Each row comes from the steps of one path. Every step used is in the known rows, and no mark comes twice. Write the path behind each row, first mark first.
In the rows, 128 means zero.
Known rows
L -> B: [138 117 135 131 160 140 141 146 164 105 133 142 146 123 127 129 127 145
 125 149 100 110 116 164 118 105 164 137 149 137 130 135 114 124 137 153
 130 133 136 113 135 133 113 125 134 126 144]
Q -> A: [140 119 119 131 126 135 141 130 126  64 153 145 123 147 140 112 123 150
 133 139 165 138 128 148  95  99 122  91 137 127 115 117 123 116 129 123
  93 128 124  94 130 119 137 147 137  93 145]
F -> Q -> A: [119 132 111 119 159 141 135 136 138  63 167 155 132 150 164  64 118 172
 134 120 181 131 119 159  87  97 110  64 128 146 110 129  93 127 102 128
 104 156 112  71 119 105 129 142 150 109 154]
F -> Q -> A -> M: [110 117 150 121 138 128 136 136 119  85 156 158 117 182 146  38 111 157
 136 106 177 145 134 151  84 120  90  54 129 144 109 131  98 156 108 130
 120 146  94 114 119  90 113 149 138 134 163]
U -> N: [114 130 131 134 157 133 133 119 125 115 122 148 128 114 168 153 121 153
 139 152 130 129 116 147 112  90 104 153 165 138 147 114 109 118 120 126
 113 137 178 124 113 144  95 115 121  82 146]
M -> A: [151 109 130 130 119 159 133 107 124  73 128 158 142  86 151 152 146 154
 140 165 133  82 114 141 134 128 141 157 128 141 108 117 151 126 156 149
 103 139 109 122 121 146 135 143 142 129 130]
B -> L -> C -> G -> Y: [133 156 105 100 121 109  94 163  67 122 153  69 122  93 104 163 136 140
  94  65 119 124 121 134 140 146 138 145  94 136 136 147 113 108 120 107
 156 107 148  93 123 142 153 143  91 163  90]
M -> G: [144 132 119 105 116 158 128 113 123 106 106 129 136 145 128 152 144 146
 129 142 143 109 139 143 130 145 145 136 142 129 115 138 107 121 160 157
 122 147 117 121 107 146 138 151 153 144 115]
M -> L -> N -> U: [101 123 147 144 166 144  93 104 178 123 110 145 130 124 151 152  96 130
 136 171  87 134 167 162 137 138  68 180 135 107 130 127 152  94 122 159
 111 135 139 114 146 162 156 132 126 141 124]
Y -> G -> M: [142 143 111 131 106  98 131 120 116 143 139 136  81 122 109 125 136 114
 133 120 155 119 106 108 121 123 109 138 139 128 150 133 146 134 147  92
 125 149 106 137 119 143 123 123 141  77 148]
U -> B -> L -> M -> G -> Y -> X: [166 170  90 151 128  93 131 156 129 237 112  75 171  82  99 158 148 100
 138  79  88 132  98  44 170 136 194 125 117 130 150 151  77 119 142  98
 153 142 164 131 141 128  96  47 131 112 103]
N -> U -> B: [115 129 103 128 168 108 123 108 186 140  98 153 113 141 173 135  86 167
 144 177 125 149 137 159 139  95 122 162 130 121 127 126 133  88 119 123
 103 118 157 113 145 145 105 106 129  86 127]
Q -> A -> D: [118 124 135 117 106 139 152 135 126  84 144 136 124 175 133  94 115 118
 121 117 173 152 148 140 112  43 110  83 132 131  82 105 122 139 158 126
 118 117 100 107 158  94 155 155 134 109 121]
F -> Q -> A -> M -> L -> B: [101  99 175 139 180 167 133 160 175 109 155 163 149 185 137  25 127 120
 143 110 110 153 157 127 100 141 118  50 128 133  93 133 112 155  85 176
 132 123 104 110 142  73 115 133 117 177 168]
D -> A -> Q: [ 79 102 133 103 121 146 132 118 112  76 122 127 125 182 147 144 163 186
 127 180 157 115 135 158 127  66 129 104 130 116 115 147 137 143  89 109
 135 155 133 159 134 108 120 142 146 123 121]
Y -> G -> M -> L -> N -> U -> B: [114 133 136 154 156  93 108 116 223 208 128 156  87 121 140 110  86  78
 144 147  96 166 128  93 146 139  77 169 146 108 179 114 161 112  98 107
 125 118 134 126 158 140 110  66 122  81 149]
B -> L: [121 165 128 130 155 112 132 142  72 113 106 127 151 128 145 180 139 137
 141 135 123 114 135 146 134 103 120 140 105 123 132 144 102  83 138 118
 105 137 154 117 133 152 123 126 131 119 105]
B -> L -> C -> G -> Y -> X: [150 169 109 129 106 115  82 181  81 150 139  55 123  81  94 146 138 109
 111  74 107 108 109  93 165 152 145 124  93 136 139 159 109 113 135  91
 158 134 143  95 129 143 151 114 105 125  79]
N -> U -> B -> L -> M -> A: [157 125  80 147 158  94 115 125 144 178 121 157 159  70 154 162  90 111
 137 164  99 129 107 123 149 144 165 185  93 132 151  94 127 104 137 101
 103 130 161 116 165 152 111  82 130 106 101]
L -> N: [130 129 154 136 139 121 141 119 148  95 141 140 137 110 144 135 113 149
 122 141 117 112 109 173 102 110 102 155 163 135 167 133 109 121 139 134
 133 151 136 116 125 150 115 129 138 123 145]
M -> L -> C -> G: [133 128 130 115 135 154 104 140 158 102 135 121 116 137 144  94 144 128
 113 140  97 119 163 149 129 178 136 124 125 128 114 137 160 119 121 152
 127  96 128 105 120 147 171 188  84 175  96]
D -> A -> Q -> F: [ 79 118 142 128 120 134 157 125 124  56  83 118 129 182 138 109 144 201
 118 158 155 146 130 169 122  64 112  75 132  99 122 134 126 123  64 121
 134 114 143 151 142  91 129 145 177 115 135]
D -> A: [ 98 118 121 115 116 148 135 103 123  59 130 137 120 164 149 134 151 186
 150 171 153 111 115 159 109 100 129 133 130 114 131 124 145 144 151 103
 124 151 152 131 136 137 121 130 147 118 105]
M -> A -> D: [128 113 149 116 102 163 142 109 120  87 122 146 145 114 147 135 133 123
 135 147 141  99 131 137 152  73 131 146 122 148  72 105 148 149 188 152
 128 131  84 133 148 124 148 149 141 146 105]
D -> A -> M -> G: [104 101 152  95  70 169 127 105 103  97 108 127 114 206 117 119 158 147
 145 150 164 126 134 126 111 162 123 121 140 109 130 127 130 180 176 127
 148 153 124 168 123 120 112 140 155 173  92]
C -> G -> Y -> X: [145 137 113 148  89 147  85 141 102 135 115  55 102  68  99 146 145 154
 119 114 121 115 119  93 157 114 129 127 128 128 102 155 146 125 177 103
 155 149 121 115 126 134 135 118 130 107 120]
B -> L -> C: [130 173 121 105 157  96 139 154 108 103 136 134 147 139 146 148 131 118
 128 111 115 108 124 160 128 141 136 140 105 139 154 148  95  98 100 125
 112 122 160 107 126 160 139 144 108 136  93]
M -> G -> C: [127 145 105  87 122 149 139  99 133 115 132  97 170 123 127 165 153 127
 116 119 159 107 134 146 124 155 158 134 138 139 121 112 131 129 142 175
 118 114 107 137  46 139 155 153 145 153 141]
F -> Q -> A -> M -> L -> N -> U -> B: [ 83 105 175 149 189 122 113 136 226 148 144 176 128 186 173  24  66 127
 145 134 122 192 156 134 108 138  57  88 135 126 136 116 114 131  61 143
 122 115 126 107 155  86 101  91 116 146 165]
L -> C -> G: [151 128 110 102 115 130 110 149 141  89 151 118 104 126 133  96 123 148
  95 131 133 109 119 171 108 160 145 129 138 146 141 133 128 133 140 120
 140 119 126  97 114 150 153 181 104 144 105]
U -> B -> L -> C -> G -> M: [137 158 109 133 144  83 148 172 109 163 155 125  96 131 131 115 116  98
 119  99 120 141  94 122 118 132 173 129 118 142 188 125 104 122 106  58
 147  83 161 110 131 127 102 109  85 122 107]
Q -> F: [129 153 131 149 140 117 167 118 134  68  78 127 135 137 142 110 114 180
 124 129 131 142 130 176 114 100 113 114 138 113 124 126 116  91 120 146
 110  95 146 112 122 131 138 152 161 110 147]
X -> Y -> G -> M -> L -> B: [114 113 138 141 137 140 127 130 149 185 151 134  84 108  85 134 158  70
 131 107  70 110 124  74 146 137 140 149 117 106 150 153 164 137 110 146
 142 131 157 137 146 133 111  98  91 110 145]

Which path is each row?
[146 163  94 139 152  87 144 141  83 154 126 124 162 102 125 161 127 126
 127 122 100 116 120 142 110 122 148 144 116 131 150 133 102 112 146  99
 121 144 166 131 138 156 127 132 123 124 107]  B -> L -> M
[111 153 133 137 159 107  92 140 110 132 115 129 142 109 135 189  76 118
 128 150 109 136 125 174 133 119  80 187 116 119 176 128  97  80 133 116
 118 158 155 103 154 171 133 106 146 112 108]  B -> L -> N -> U
[128 148  84 130 152  87 105 158 118 181 141 130  75 135 130 136  78  96
 115 121 129 160 109 135 139 141 149 157 106 131 177 114 114 105 104  57
 136  89 163 101 149 146 123 106  96 106  92]  N -> U -> B -> L -> C -> G -> M
[115 150 122 136 155 127 163 108 148 124 150 165 101 153 147 119 148 109
 142 109 108 114 145 132 127 151 131 135 129 129 117 141 160 129  84 136
 122  86 135 135 107 148 164 165  86 148 134]  G -> M -> L -> C
[136 114 153 140 121 148 152 128 119  64  82 136 150 108 140 127 135 167
 111 155 136 119 126 157 148  97 128  96 128 125  98 125 135 106  72 166
 115 102  99 142 120  96 137 158 169 127 162]  M -> A -> Q -> F
[150 150  73 125 158  95 112 140 143 215  91 130 159 129 126 165  92 110
 126 140 107 157 130 124 140 154 170 163 110 119 161 113  80 100 142 108
 118 134 170 116 151 151 116  88 143 119  82]  N -> U -> B -> L -> M -> G
[ 74 103 171 125 114 154 133  92 121  95 104 141 122 199 150 110 168 150
 168 163 121 133 169 122 120 142  95 122 121  95  98 138 183 158 140 137
 131 121 141 175 140 117 123 143 116 177 103]  D -> A -> M -> L
[121 116 145 101 116 161 125 137 115 104 144 145 129 197 123  48 124 138
 130  99 187 146 138 130  90 160 114  51 134 142 109 129  78 164 125 148
 129 157  81 109 105  86 123 155 155 163 146]  F -> Q -> A -> M -> G
[107 136 129 135 116 126 128  98 108 177 135 128  68 114 106 151 167  88
 137 113 105 112 145  68 152 139  93 151 107  98 138 158 175 125 111 131
 125 133 150 147 129 147 129 120  92 102 132]  X -> Y -> G -> M -> L
[175 109 100 137 113 129 139 103 136 109 149 157 152  63 136 135 134 141
 124 151 119  85  96 138 112 153 165 160 137 150 124 105 152 151 167 131
 113 148 117 134 126 150 138 145 134 137 130]  L -> M -> A
[146 115 117 152 110 150 147  95  95  94 148 167 107  87 132 157 139 130
 145 144 150  89  97 125 127 121 143 162 131 144 113 107 160 142 154 116
 118 131 100 139 118 142 133 133 141 119 153]  G -> M -> A
[123 159 159 140 153 104 135 150  99 112 132 127 161 109 136 169 116 118
 135 130 104 118 111 158 120 111 101 157 134 131 186 136  85  96 130 115
 130 150 154 112 140 153 113 109 134 130 118]  B -> L -> N
[116 101 191 143 157 150 140 133 162 140 104 151 145 163 122 104 147 109
 148 139  66 133 170 132 129 151 129 125 140 123  93 146 153 137 126 187
 137 105 128 163 140 117 112 140  97 182 145]  A -> M -> L -> B
[154 110 121 155 122 122 164 123 134 102 101 137 161  85 120 108 123 158
  92 144 114 122 113 152 126 118 150  98 132 135 112 113 131 128  83 144
 125 110 110 151 126 105 146 163 163 131 164]  L -> M -> A -> Q -> F
[145 121 135 120  70 136 131 117 113 137 147 143  98 110 107 122 137  70
 129 118 163 108 108  83 155  94 115 144 123 143 105 102 165 169 190 108
 139 143  60 145 151 121 142 124 149 107 123]  Y -> G -> M -> A -> D
[147 149 116 130  93 157 108 125 116 147 104  77 133  99  97 167 158 136
 139 104 129 104 122  83 174 135 146 127 134 128  96 159 119 124 164 140
 148 160 118 125 109 137 140 106 156 118 118]  M -> G -> Y -> X
[110 138 149 138 144 117 164 134 122  86  67 120 136 153 137 119 125 182
 103 138 134 145 145 176 135  71 106  81 141 118 106 149 108  90  58 154
 120  99 122 143 121  98 135 168 159 114 160]  A -> Q -> F
[125  82 184 151 146 160 140 157 165 115 141 152 141 178 112  68 132  97
 140 125 101 164 167 117 103 148 133  80 135 117  94 124 148 144 106 176
 119  95 117 133 153  85 123 140 101 158 156]  Q -> A -> M -> L -> B
[138 111 100 136 163  95 111 143 129 192 109 148 164  88 142 171 100 115
 120 176 104 131 121 123 168 109 166 150  94 134 133 116 120 104  79 107
 112 135 138 148 162 124 109  90 125 108 115]  N -> U -> B -> L -> M -> A -> Q
[131 112 136  92  85 143 148 118 115 111 156 106 155 172 102 106 134  94
 116  94 193 146 146 119  98 178 131  75 137 135 113  92 134 163 134 162
 116  97  84 148  56  91 155 160 140 158 156]  Q -> A -> M -> G -> C
[133 101 153 131 103 122 146 127 106  89 143 148 111 176 120  84 117 133
 132 127 165 154 143 138  86 125 103  86 138 129 110 118 131 145 131 130
 108 122 110 134 129 100 122 157 128 119 149]  Q -> A -> M
[125 130 122 103 104 114 112 119 118 134 133 114  92 107 115 147 147 130
 116 125 121  98 118 111 137 129 102 154 113 116 160 158 138 118 135 136
 122 169 154 126 128 156 107 125 117  83 119]  X -> Y -> G
[133 117 157 108  93 146 130 114  99 129  93 127 125 171 112 126 141 129
 131 130 148 123 151 133 120 170 120 127 147 129 109 139 117 145 167 158
 137 140 107 160 105 128 123 161 142 171 121]  A -> M -> G
[143 167  77 100 130 105 143 126  96 177 139  82 206  97 104 187 147  84
 109  91 133 114 120 129 120 176 184 138 112 143 156 107 102 131 147 133
 127 125 137 142  67 145 155 134 134 158 117]  B -> L -> M -> G -> C
[116 120 134 139 171  99 125 113 211 143 120 152 120 123 168 129  69 152
 129 170 111 151 113 171 122 104 102 176 156 128 176 121 114 102 113 120
 118 133 160 109 150 150  96  83 132  94 141]  L -> N -> U -> B
[133 153  74 145 179  64 124 133 143 196 106 137 146 114 150 155  84 127
 131 146  97 155 120 144 132 116 148 167 107 126 162 119 101  94 121  93
 108 124 188 117 163 155 107  83 118  93 104]  N -> U -> B -> L -> M
[153  91 112 129 118 130 136 116 121 126 136 147 154  81 131 145 142 143
 103 162 119  89 118 138 131 123 165 130 136 151 108 126 144 149 105 136
 125 153 100 165 122 118 138 158 132 133 147]  L -> M -> A -> Q
[132 150 106  89 123  98 126 116 159 126 144  97 153 101 131 134 141 112
 117 119 155 103 120 129 125 146 118 135 126 133 145 118 160 129 132 148
 109 127 101 133  64 141 140 132 141  96 154]  Y -> G -> C
[141 126 100  94 108 123 105 137 118 102 159  84  99  94 111 128 133 168
  86  80 133 119 118 147 125 146 136 143 126 143 122 142 142 137 127 124
 159 108 126 100 107 142 155 167  94 159 115]  L -> C -> G -> Y
[153 117 149 132  55 154 112 140  97 146 127  85 113 147  70 108 141 101
 133  77 163 147 135  53 141 158 119  73 135 126  86 136 121 157 157 135
 141 143  94 140 120  89 137 115 149 121 132]  Q -> A -> M -> G -> Y -> X
[136 123 138 148 151 138 124 146 172 168 140 145 114 130 100 110 148  73
 140 123  90 127 131  89 133 148 142 130 134 116 133 135 159 136 123 139
 137 120 111 132 143 127 125 105 117 114 159]  Y -> G -> M -> L -> B
[121 122 124 159 121 158 117 114  98 134 120 126  87 124 120 136 148 124
 130 138 118 135 161 118 127 129 124 130 134 117 100 129 175 125 153 114
 140 100 117 136 126 133 149 158 100 146 127]  C -> G -> M -> L
[110 109 135 172 153 130 104 118 182 184 126 137  78 115 139 121  83 107
 124 156  99 172 137 128 130 127 104 163 151 112 159 104 159 118 123  94
 150  96 142 117 158 135 121  96 102 124 139]  C -> G -> M -> L -> N -> U -> B
[136 100 132 138  64 173 124 118  75 114 144 127  90  99 108 130 130  97
 112 127 163 115 115 117 140  78 141 141 130 149  87  88 163 178 215 100
 162 121  69 137 151 114 154 151 130 150 111]  C -> G -> M -> A -> D
[123 134 111 122  95 104 132 106  91 163 153 122  56 105  94 150 146 107
 121 106 139 105 103  91 131 115 106 158 122 116 171 149 145 136 131 101
 131 157 149 141 124 149 109 115 115  74 139]  X -> Y -> G -> M
[128 122 147  97  88 141 120 102  78 144 104  94 122 142  95 163 149 148
 123  81 146 132 147 109 139 157 110 137 136 129  85 149 130 145 158 163
 160 129 106 167  97 127 127 145 127 189 128]  A -> M -> G -> Y
[141 105 139 102  74 145 120 123  79 119 140 103 115 158  80 123 136 135
 117  68 179 165 142  95 114 151 112  92 133 122  86 121 121 152 141 152
 137 119  95 134 109  91 139 145 132 164 139]  Q -> A -> M -> G -> Y
[140 144 124 139 110 151  86 149 151 142 134  74 107  91 116 110 157 122
 120  98  79 111 150  87 171 172 135 119 115 125  97 163 167 126 122 136
 153 110 125 113 122 137 173 143  88 153 102]  M -> L -> C -> G -> Y -> X
[169 135 107 151 154  90 154 141 133 159 135 152 182  66 154 147 134 116
 142 142  94 109  90 111 132 132 190 156 112 142 158 107 110 117 135  99
 114 125 157 127 154 138  91  80 118 122 117]  U -> B -> L -> M -> A
[125 155 160 145 179  79 157 157 150 145 129 136 166 117 164 145 110 119
 139 138  93 139 100 142 124  92 126 146 142 132 198 134  74  90 108 107
 132 127 176 111 150 135  69  68 118 116 132]  U -> B -> L -> N
[107 125 130  87 120 149 138 124 126 105 172 114 166 175 128  63 129 118
 121  76 206 140 135 135  91 173 122  46 129 155 112 103 102 174 109 164
 127 123  68 130  46  77 145 153 152 174 170]  F -> Q -> A -> M -> G -> C
[112 114 147 119  48 167 107 111 100 137 108  76 110 162  88 130 172 136
 156 105 152 119 122  61 155 153 127 114 130 109 110 149 139 184 180 114
 173 169 122 172 126 113 117  96 160 153  92]  D -> A -> M -> G -> Y -> X
[151 168  67 149 135  97  93 147 136 252  94  75 149  86  96 177 106  97
 134 100  94 149 115  61 186 147 171 154 101 118 138 139  93 106 146  95
 146 154 166 120 157 144 118  45 142  93  86]  N -> U -> B -> L -> M -> G -> Y -> X
[110  88 182 157 154 118 123 126 210 155 131 164 115 175 150  65  72  99
 142 151 107 198 166 121 110 144  69 115 142 105 137 102 150 118  84 141
 112  90 135 127 169 101 109  98 105 127 151]  Q -> A -> M -> L -> N -> U -> B
[127  98 134 137 113 148 147 104  83 109 139 161 108 106 125 168 150 127
 123 155 152  93 115 126 147  90 146 130 133 146  98 129 156 143  89 122
 125 137  82 172 113 112 130 148 133 120 163]  G -> M -> A -> Q
